Each row was made from one path, in order. Every step used is in the known rows, and no mark comes twice. Write each row's path.
In the rows, zero is written as 128.
Known rows:
sedo, devit, fali, tosal, tapota, dabikef, nurus: [153 142 158 153  80 159  99  73 140  98 171 108 117 151 136 130 133  80
 138  37  77 102 138 153  90 123 107 115 166  28 214  91 229  53 153]
sazi, devit: [123 141 109 129 148 129 132 132 116 124 106 134 125 120 113 123 120 148
 112 131 152 136 131 141 135 144 108 131 130 168  76 140 111 157 111]
zenu, sazi, devit: [124 144 108 131 139 100 148 124 103 121 110 166 130 118 132 129 156 148
 140 146 111 146 137 113 130 148 127 167 105 189 109 147 161 126 120]
zenu, sazi: [135 139  96 131 128  96 152 148 115 152 131 155 136 136 132 129 149 147
 123 190 118 144 126 116 117 166 140 194  72 165 136 157 132 110 107]
sedo, devit, sazi: [140 122 124 136  79 144 137 183 136 146 153 120 164 130 129 108 121 129
 105 122 118 118 135 111 116 132 152 135 142  74 156 138 141 112 125]
tezug, sazi, fopuzen, moril: [125 130 132 116 110 117 128 141 130 170 122 169 116  80 137 167 106 169
  92 204 132 150 120 143 137 138 130 167  79 180  59 111 117 179  86]
fali, tosal, tapota, sedo: [145 127 143 178 177  99 123 113 111 130 156  89 158 154 124 128 130 120
 137  99 125 123 124 112 125 145  92 106 144 146 110 160 120  79 129]
tosal, fali, devit, sedo, tapota, dabikef, nurus: [129 113 133 120 117 131 143 110 133  94 126 108 113 185 144 150 122  77
 212 142 122 120 107 193 117 173 159 139 144  47 230  98  99 140 147]
tosal, tezug, sazi, fopuzen, moril: [141 146 129 116 108 109 114 129 145 164 131 158  97  67 144 190 117 161
 103 199 139 149 107 166 143 129 131 123  64 167  43 138 101 147 104]
larop, tapota, sedo, devit, fali, tosal: [149  93 166 112 128 146 133 174 131 117 125 112 143 127 127  93  75 115
 139   6 171  97 150 139  67 141 144 170 151  67 195  68 161  59 177]
tezug, sazi, devit, sedo: [106 122 127 145 133 138 155 112 136 126 118 143 127 121 118 114 138 155
 106 198 113 132 116 138 133 115 140 134 140 193 122  97 120 229 129]
fali, tosal, tapota: [143 139 126 177 164 120 123  86 129 128 148 100 155 146 130 129 131 124
 119 149 130 119 132 117 130 130  69  95 129 108 107 183 148  83 109]
fali, tosal, tapota, dabikef: [146 123 138 183 150 129 111  77 111 117 183 115 110 163 119 137 104 128
 119 105 117 114 127 163 120 124  65 133 141 102 100 170 155 107 108]
fali, devit, sedo: [106 118 125  99 133 135 142 163 139 139 123 118 139 157 119 125 132 127
 156 180 162 140 122 131 132 165 138  92 127  73 128 132  58 142 145]
tezug, sazi, devit, fali, tosal: [128 131 160 141 116 147 133  90 127 127 133 137 112 120 112  77 123 148
 128 151 116 116 140 130 128  83 101 121 156 171 150  66 219 180 143]
tapota, sedo, devit: [142 114 127 131 118 121 138 188 122 154 147  97 147 128 124 117 130 136
 121  57 134 135 125  96  99 179 158 188 127 148 132 112 109  68 126]
sedo, devit: [141 126 111 132 107 141 140 161 139 150 136 109 146 116 129 118 129 140
  99 106 139 130 132 101 104 162 138 175 112 111 126 136 130  73 102]
devit, sazi, tezug: [130 143 100 108 112 133 120 141 133 146 148 133 116 131 110 129 102 112
 127 212 168 129 130 171 123 105 144  72 140 148 117 172  74 155 156]
tapota, sedo, devit, fali, tosal: [152 113 164 126 118 145 127 158 122 142 150  87 157 146 119  82 124 113
 141   4 136 122 145  82  95 142 138 159 148 110 180  77 159  41 172]
moril, fopuzen, sazi: [ 84 126  58 128 121 117 109 160 121 121  89 151  87 135 122 130 144 163
  64 152  81 134 114  70 143 150 146 173  57 142 135 143 102 156  58]
sazi, devit, fali, tosal: [134 139 145 123 149 153 123  99 116 112 109 124 136 140 109  87 117 127
 132  79 156 122 152 126 130 105  88 105 150 128 123 104 164 135 158]
devit, sazi: [133 132 111 131 108 130 132 173 123 147 140 137 146 150 112 111 101 136
 102 186 135 121 122 152 133 127 135 119 125 105 133 153  96 183 122]
nurus, dabikef: [125 126  88 138 106 130 147 119 114 130  97 124 143 103 118 127  94 144
 113 168 147 127 137 190 128 146 106 124 104 183  96 176  99 164  92]
moril, fopuzen, sazi, devit, sedo, tapota, dabikef, nurus: [ 72 116  82 141 118 153 115 106 107  42  63 165  51 146 142 157 144 122
  81  60  35 107 112 137 145 159 152 166 116  96 235  72 126 208 108]
sedo, devit, sazi, tezug: [137 135 113 111  82 148 126 152 146 146 163 116 133 111 127 122 122 106
 132 142 151 125 143 126 108 109 161  87 160 117 140 153 122  85 160]
fali, tosal, tezug, sazi, fopuzen, moril: [150 145 150 151 104 122 121 122 133 150 146 144  99  78 145 171 107 165
 128 160 142 139 122 150 145 139 103  97  77 156  64 127 151 129 132]
devit, sedo, tapota, dabikef: [133  95 119 140 164 152 144 112 121 125 129 121 114 165 125 139  99 120
  72 112 138 109 115 183 119 146 124 212 118  90 164 123  55 166 110]
sazi, fopuzen, moril: [131 140 118  95 142 124 118 153 120 153  98 154 140  98 134 177  99 147
  98 129 168 155 133 141 141 161 116 148  70 135  32 152  55 133 100]
moril, fopuzen: [112 112  63 128 147 126 129 159 112 140  88 139 116 173 118 119 107 156
  75 159 140 133 105 120 134 137 129 147  60 148 104 160  85 117  61]
fopuzen, moril: [129 127 129 115 151 113 110 121 129 148 112 140 138 123 120 138 117 159
  80 187 146 145 134 140 123 166  88 163  71 124  79 133  63 165 110]
larop, tapota, dabikef: [132 102 112 119 134 134 127 160 116 114 133 166  70 134 108 143  33 151
  97 131 177 104 119 246  85 151 124 206 108  90 109 135  93 176 106]

Which path is each row?
[ 98 146 104 118 131 136  82  98 129  76  81 140  72 122 126 118 160 133
 110  51  84 123 133  77 154  89 112  78  96 120 139 120 166 116 136]
moril, fopuzen, sazi, devit, fali, tosal, tezug
[129 127 121 105 135  98 136 141 137 141 136 105 145 160 125 120 133 117
 214 190 163 150 121 119 127 146 138 119 121 117 103 163 103 101 110]
tosal, fali, devit
[124 139 125  89 151 140 116 106 131 124  91 139 133 127 109 107 129 121
 103 116 149 133 137 142 128  95 114 130 137 144 100 113 117 154 130]
sazi, devit, fali
[116 104 134 154 161 140 166  86 139 122  99 129 134 113 140 121 143 141
  86 194 112 111 120 136 139 117 127 165 151 167 174  85 137 198 108]
tezug, sazi, devit, sedo, tapota
[ 71 102  78 127 177 139 128 104 123  75  39 142 113 129 147 138 168 132
  59  98  74 118 125  58 161 131 139 165 104 125 178 117  94 167  84]
moril, fopuzen, sazi, devit, sedo, tapota
[138 125 142  97  83 144 119 179 129 145 127 150 174  89 151 160 108 128
 106  78 131 139 147 103 135 135 146 126 119  71  89 134 116 101 130]
sedo, devit, sazi, fopuzen, moril
[155 154 118 169  92 134 148 157 130 154 159 128  91  93 137 157 102 156
 144 145 151 128 107 156 145 130 139  93  99 173  89 148 168 106 117]
fali, tosal, tezug, sazi, fopuzen
[117 117 124  98 152 114 148 133 146 129 123 101 170 174 126 121 144 103
 211 187 162 151 118 113 128 143 156 101 125 100 126 157  50 125 142]
tosal, fali, devit, sedo
[143 122 127 114  80 133 143 238 110 151 146 124 166 115 138 143 105 112
 144  20 135 132 124 107 127 145 200 131 158 128 120 132 112  78 139]
tapota, sedo, devit, sazi, fopuzen
[105 144 167 136 165 103  80  68 127  83 125 115 133 108 125 120 190  99
 135  40  61 124 150  62 135 100 100 108 185 144 142 104 172 132 159]
fopuzen, sazi, devit, fali, tosal, tapota, sedo
[137 123 129 110  92 130 124 176 128 146 170 105 133 118 122 121 119 100
 150  95 143 129 133 120 100 126 177  99 174 156 147 131  98  79 182]
tapota, sedo, devit, sazi, tezug
[126 126 154  70 111  98 115 158 127 138 125 148 171 131 148 162 111 105
 222 164 156 159 136 123 156 118 147  68 127  77  66 163  86 131 138]
tosal, fali, devit, sazi, fopuzen, moril
[140 121 151 190 154 144 159  68 139 104 124 105 116 115 147 124 140 136
 121 143 119 100 122 144 146 113 103  99 147 141 179 101 168 148 155]
fali, tosal, tezug, sazi, devit, sedo, tapota
[131 138 101 131  97 129 153 172 127 170 134 152 109  94 130 151 103 160
 111 188 141 138 106 148 136 129 165 159 102 198  83 130 136 158  74]
tezug, sazi, fopuzen
[118 132 124 151 116 124 143 122 125 139 130 148 102 103 116 114 127 170
 108 203 113 130 120 139 131 118 124 148 139 208 102 104 171 205  96]
tezug, sazi, devit
[112 135 123  81  91 127 116 160 135 145 159 131 100 131 115 131 114 105
 187 229 175 134 135 162 132 112 141  20 170  98 123 158  97 126 170]
fali, devit, sazi, tezug
[115 101 130 110 160 138 152 136 139 134 105 105 144 152 142 134 137 112
 134 179 162 120 126 131 139 162 122 127 138  51 178 121  68 110 124]
fali, devit, sedo, tapota
[131 134 122  85  98 111 141 193 125 140 136 131 162 143 140 149 110  92
 237 148 164 147 120 130 154 110 179  62 150  95  90 180 104 109 124]
tosal, fali, devit, sazi, fopuzen
[144 126 159 139 178 109 105  87 127 132 142  94 166 163 120 110 141  95
 130  87 124 119 130 113 116 101  97 107 152 123 139 133 125  76 150]
devit, fali, tosal, tapota, sedo
[119 131 140 109 120 134 126  96 141 140 114 152 110 111 112  95 136 144
 101 190 115 127 126 140 125  74 129 146 147 184 126  74 177 201 114]
tezug, sazi, devit, fali
[ 73 132  69 123 133 122 107 140 111  91  70 161  80 116 123 128 155 162
  84 113  77 137 126  67 153 134 133 146  91 168 105 136 132 166  73]
moril, fopuzen, sazi, devit
[119 171 138 124 123 135  86  94 144  86 118 126  86  91 120 121 167 124
 130  71 103 124 148 104 141 109 104  90 131 115 135 113 169 142 172]
fopuzen, sazi, devit, fali, tosal, tezug
[143 117 152 108 152 113 105 104 153 147 137  91 179 133 136 126 171  83
 104  60 107 127 128  83  97  99 141 148 160 106 144 123 125  25 127]
tosal, tapota, sedo, devit, fali
[135 144  99 114 102 139 140 205 115 152 125 152 147 125 128 151  87 124
 118 135 159 131 119 156 152 124 162 100 125 118  88 171  89 155 112]
devit, sazi, fopuzen
[130  85 143 113 162 123 145 101 131 114 142 100 128 184 139 136 122  90
 191 128 146 125 116 158 123 134 139 176 145  66 165 132  74 121 123]
tosal, fali, devit, sedo, tapota, dabikef
[136 131 170 139 156 112 108  25 104  89 155 159 120 151 133 125 160 103
 155  64  72 123 151 129 122  70  76 143 158 123 133 136 232  88 149]
zenu, sazi, devit, fali, tosal, tapota, dabikef
[141 110 142 133  88 126 135 207 119 147 162 110 164 141 125 104 119 123
 124  74 112 122 127 104 111 149 170 146 159 113 163 110 120 104 148]
tapota, sedo, devit, sazi
[ 94 155 121  87 128 132  93 106 142 106  93 150 105  88 113 118 170 128
  94 115  93 135 145  93 134 112 129 158 131 139 131  97 135 193 127]
fopuzen, sazi, devit, fali
[161 120 175 150  84 131 125 137 150 152 180  92 112 115 130  94 143 127
 141  73 105 115 119 103  95 110 152 137 140 144 187  64 202  57 173]
tapota, sedo, devit, fali, tosal, tezug, sazi
[ 84 146 109 122 141 137 123 127 137  90  94 142 122 103 118 134 172 138
  99 123  89 138 136  86 145 154 144 143 130 146 127 118  81 224 139]
fopuzen, sazi, devit, sedo
[154 141 147 149 105 135 120 100 154 153 159 117  96 126 118 101 124 140
 119 186 129 114 116 154 120  89 117 107 108 137 160 103 176 131 147]
devit, fali, tosal, tezug, sazi
[136 151  85 110 121 105 161 175 105 155 116 170 137 109 146 169 135 136
 143 134 142 153 123 116 135 160 168 177  69 178  89 176 122  82  96]
zenu, sazi, fopuzen
[129 121 185 158 158 107 114  53 126 120 147 118 137 129 123  99 154 116
 139 120  84 116 130 108 127  61  98  98 197 192 140  81 214 138 149]
tezug, sazi, devit, fali, tosal, tapota, sedo
[136 131 171 135 190 112 102  65 116 106 123 103 160 146 121 109 148  94
 144  49 120 122 142 108 129  84  83  80 190 149 112 119 152  92 164]
sazi, devit, fali, tosal, tapota, sedo
[113 125 154  69  93 122 108 187 118 148 123 165 140 110 140 165  99 129
 165 163 156 148 139 141 161 139 126  58 131  50  68 137  92 147 142]
fali, devit, sazi, fopuzen, moril
[158 153 114 166 134 132 127 135 128 135 150 101 111 134 119 126 110 144
 134 126 165 124 122 152 130 156  95  90  93 116 108 168 119  91 143]
fali, tosal, tezug
[151 128 154 141 138 146 113  71 156 129 147  87 182 133 142 107 161  92
 112  72 115 111 152  75 106  91  94 112 155  56 160 139 194  14 128]
sedo, devit, fali, tosal, tapota
[126  99 129 107 177 115 159 109 150 127 106  88 176 169 150 132 148  89
 191 177 163 131 122 116 134 141 144 135 132  77 175 146  65  96 121]
tosal, fali, devit, sedo, tapota
[142 148 140 186 113 128 136 102 127 120 155 122  84 101 124 116 124 165
 144 157 124 120 121 152 139 119  96  81 134 185 107 119 206 151 142]
fali, tosal, tezug, sazi, devit
[130 139 145 180 129 142 149  94 138 107 141 119 107 121 124 117 135 150
 142 153 120 122 118 143 142 116 115  64 139 170 129 111 154 178 175]
fali, tosal, tezug, sazi, devit, sedo
[123 101 132 137 168 126 159  81  98  94 116 159 115 146 145 144 142 122
 116  89  97 120 133 149 127 136 128 222 129 140 174 117 128 145 135]
zenu, sazi, devit, sedo, tapota, dabikef
